Each row comes from the steps of one walk. Every step used is in the known rows, and no mark comes twice. Write the walk behind each row, first mark first.
Known rows
vevik/leku/boze/duzem: [-47  18 -19  -4 -17   9  10 -20  42  22  -5  14   6 -56  -4  19  -8  -3
  11 -10]
vevik/leku/boze/duzem/zedug/miza: [ -4  -4  -8   9 -10  -2  -1 -19  10  16  28  17  21 -26  40   9 -23   5
  24 -11]
boze/leku: [-47  13 -18  20   5 -60   4 -56 -22  12   5  -5   5 -26 -57  36 -26 -55
 -22  -3]
duzem/zedug/miza/boze/leku: [-16   1  22  39   1 -27   2 -38   5   8  31  -8   1   7  16  24 -34 -20
  -9   3]
zedug/miza/boze/duzem: [-44   6   9  -5 -14  17  -8 -34  27  15 -23 -17   1 -39  50  11 -21 -14
  -2 -44]
duzem/zedug/miza/vevik: [ -8 -10 -25  27  19 -65 -10  -7 -10  -1 -15 -14  21   8  36  34 -20 -35
   2 -34]
duzem/boze: [-75  11 -28 -25  -4 -43  10 -17  17  -9 -25   5 -21 -19 -32  16   2 -49
 -23 -24]
vevik/leku/boze/duzem/zedug: [-62   9  -6 -14  -6 -36  12  -8  19  15  24  22   1 -38  41  26  -8  10
  14  25]
duzem/boze/leku/vevik: [-33  21 -14  49  20 -24  18 -34  34   0  38  11   9 -15 -40  49  -7 -34
 -20  32]
zedug/miza/boze/leku/vevik: [  6  14   9  61  12  20   7 -48  29   6  36  -9   7  -7   1  33 -26 -17
 -16  11]
zedug/miza/boze/leku: [ -7   5  13  39  -3  -8   0 -47  10   9  14 -15   0  -2  -9  19 -36 -33
 -15 -18]
zedug/miza/vevik/leku: [  2   2 -26  47  17 -24  -7  -9  -4  -2 -28   6  28  18  -8  11 -14 -41
   5 -36]
duzem/vevik/leku/zedug/miza/boze: [ 11  12  33  41  -5  52   8 -32  53   8 -17 -11  -4  28  41 -29 -24  52
  -1 -47]
vevik/leku/zedug/miza/boze: [  3   3  21  25  -4  39  -4 -27  49  10 -11  -8  -6  25  36 -28 -19  18
  -5 -42]
boze/duzem/zedug/miza/vevik: [-18  -7 -21  30  18 -63 -11  -3   4   7 -12 -11  33  -7  52  43 -17 -28
  11 -29]
duzem/zedug: [-75   2 -17 -33   5 -73   4 -35 -39   0  -2   0 -16 -20  19  21 -15 -31
 -15   3]
zedug/miza/boze/duzem/vevik/leku: [-15  25  23  38  -3  41  15 -31  13   2 -23   5  17  -5  26  -4 -24  37
  11 -33]
duzem/zedug/miza/vevik/leku: [ -4  -1 -16  45  23 -42  -5  -1 -10  -4  -9  13  28  26  16  17 -14 -30
  10 -16]
zedug/miza/vevik: [  1  -5 -35  29  13 -42 -13 -18  -5   2 -36 -24  20  -2   6  28 -20 -50
  -6 -58]
duzem/zedug/miza/boze: [-21  -5  18  -7  -9   6  -4 -29   1  -3  -4 -17 -24   5  62  -4 -29  -7
 -10 -31]
boze/duzem/vevik/leku/zedug/miza: [ 14  12   5  48   2  24   2 -38  38  25  -5   8  41  -4  13 -15 -19  46
  19 -43]
leku/boze/duzem/zedug: [-70   6 -11 -28 -10 -46  10 -17  17  18  17   8  -7 -50  43  33 -11   5
   8  15]

Which walk is each row?
[-46  31   3  25   3   6  19 -37  -3   4 -31  10  18 -22  -7  10 -17  22
   5 -21] : boze/duzem/vevik/leku
[-91   5 -10 -28   4 -70   1 -27 -16  11   2   6   2 -43  42  35 -11 -18
  -1  10] : boze/duzem/zedug
[-57  15 -24 -23 -22  -1   8 -30  42  25 -11  -4  -5 -73   0  27 -11 -11
   3 -21] : leku/boze/duzem
[-38  17 -20  17  -5  -5   8  -2  56  20 -12   9  15 -43   8  32  -5  -5
  15 -11] : miza/vevik/leku/boze/duzem
[ 17  -1 -20  71  24 -54  -9 -16  40  20  -7 -15  41  17  -2  29 -18 -18
   2 -35] : boze/leku/zedug/miza/vevik
[ 16   0 -13  30   3   8  -8 -38  24  20  -3   8  26   9  -9 -24 -16   3
   6 -42] : vevik/leku/zedug/miza
[-36  28   8  40  12  -2  17 -33  54  24 -17  13  25  -2  -1  -9  -5  60
   7 -16] : boze/duzem/vevik/leku/zedug
[-45  15  -6  40  11 -57  12 -26  69  24  18  13  12   5 -43  15  -2   2
 -12   9] : duzem/boze/leku/zedug
[  0   9  17  60  16   1   9 -39  25   4  54  -2   7   1  27  38 -24  -3
 -10  31] : duzem/zedug/miza/boze/leku/vevik
[-45  31  22  28   0  24  21 -31  16   0 -32   6   6 -11  17   3 -18  35
   2 -23] : miza/boze/duzem/vevik/leku
[-40  33  -3   4 -19  18  28 -43  31  17 -26 -15   0 -60   5  23 -22  49
   3 -35] : leku/boze/duzem/vevik
[-17  14 -26  -6 -19  17  16 -23  27   9  -5  11 -17 -24 -35  -2 -11 -10
  -1 -14] : vevik/leku/boze
[ -7  26 -11  13 -19  35  30 -29  31   6 -11   6 -12 -21 -29  -2 -17  32
   4 -21] : duzem/vevik/leku/boze
[-27  -7 -11  -8  -3 -31 -10 -34 -19  13  10   0  20 -33  44  18 -24 -17
  10 -23] : boze/duzem/zedug/miza
[-33  28  -3  22   4   5  21 -42 -20  -5 -34   7   3  -5 -28  -3 -19  11
  -6 -26] : duzem/vevik/leku
[-23  26  32  30  -8  34  17 -42  53  18 -27 -22  10 -21  51   2 -24  74
   4 -49] : leku/zedug/miza/boze/duzem/vevik
[-54   7  -9   9   6 -51  10   9  32  12  17  17  11 -23  52  41  -6   9
  19  22] : miza/vevik/leku/boze/duzem/zedug
[ 25  10   0  44   2  21   4 -42  26  19  -8   4  29  12  -4 -24 -21  38
   9 -47] : duzem/vevik/leku/zedug/miza
[-16 -10 -16 -11  -3 -33  -8 -40 -37   4   7  -4   5 -14  25   6 -27 -28
   0 -29] : duzem/zedug/miza
[-14   0 -13  47  22 -40  -6   4   4   3  -6  17  40  11  33  25 -12 -21
  20 -12] : boze/duzem/zedug/miza/vevik/leku
[ -4   1  16   9 -10  28  -6 -35  47  13 -17 -21 -14  12  38 -22 -21  12
 -12 -50] : leku/zedug/miza/boze
[-24  20 -16  46  20 -21  11 -55   6   8  29  -2  11 -26 -39  46 -17 -36
 -21  24] : boze/leku/vevik
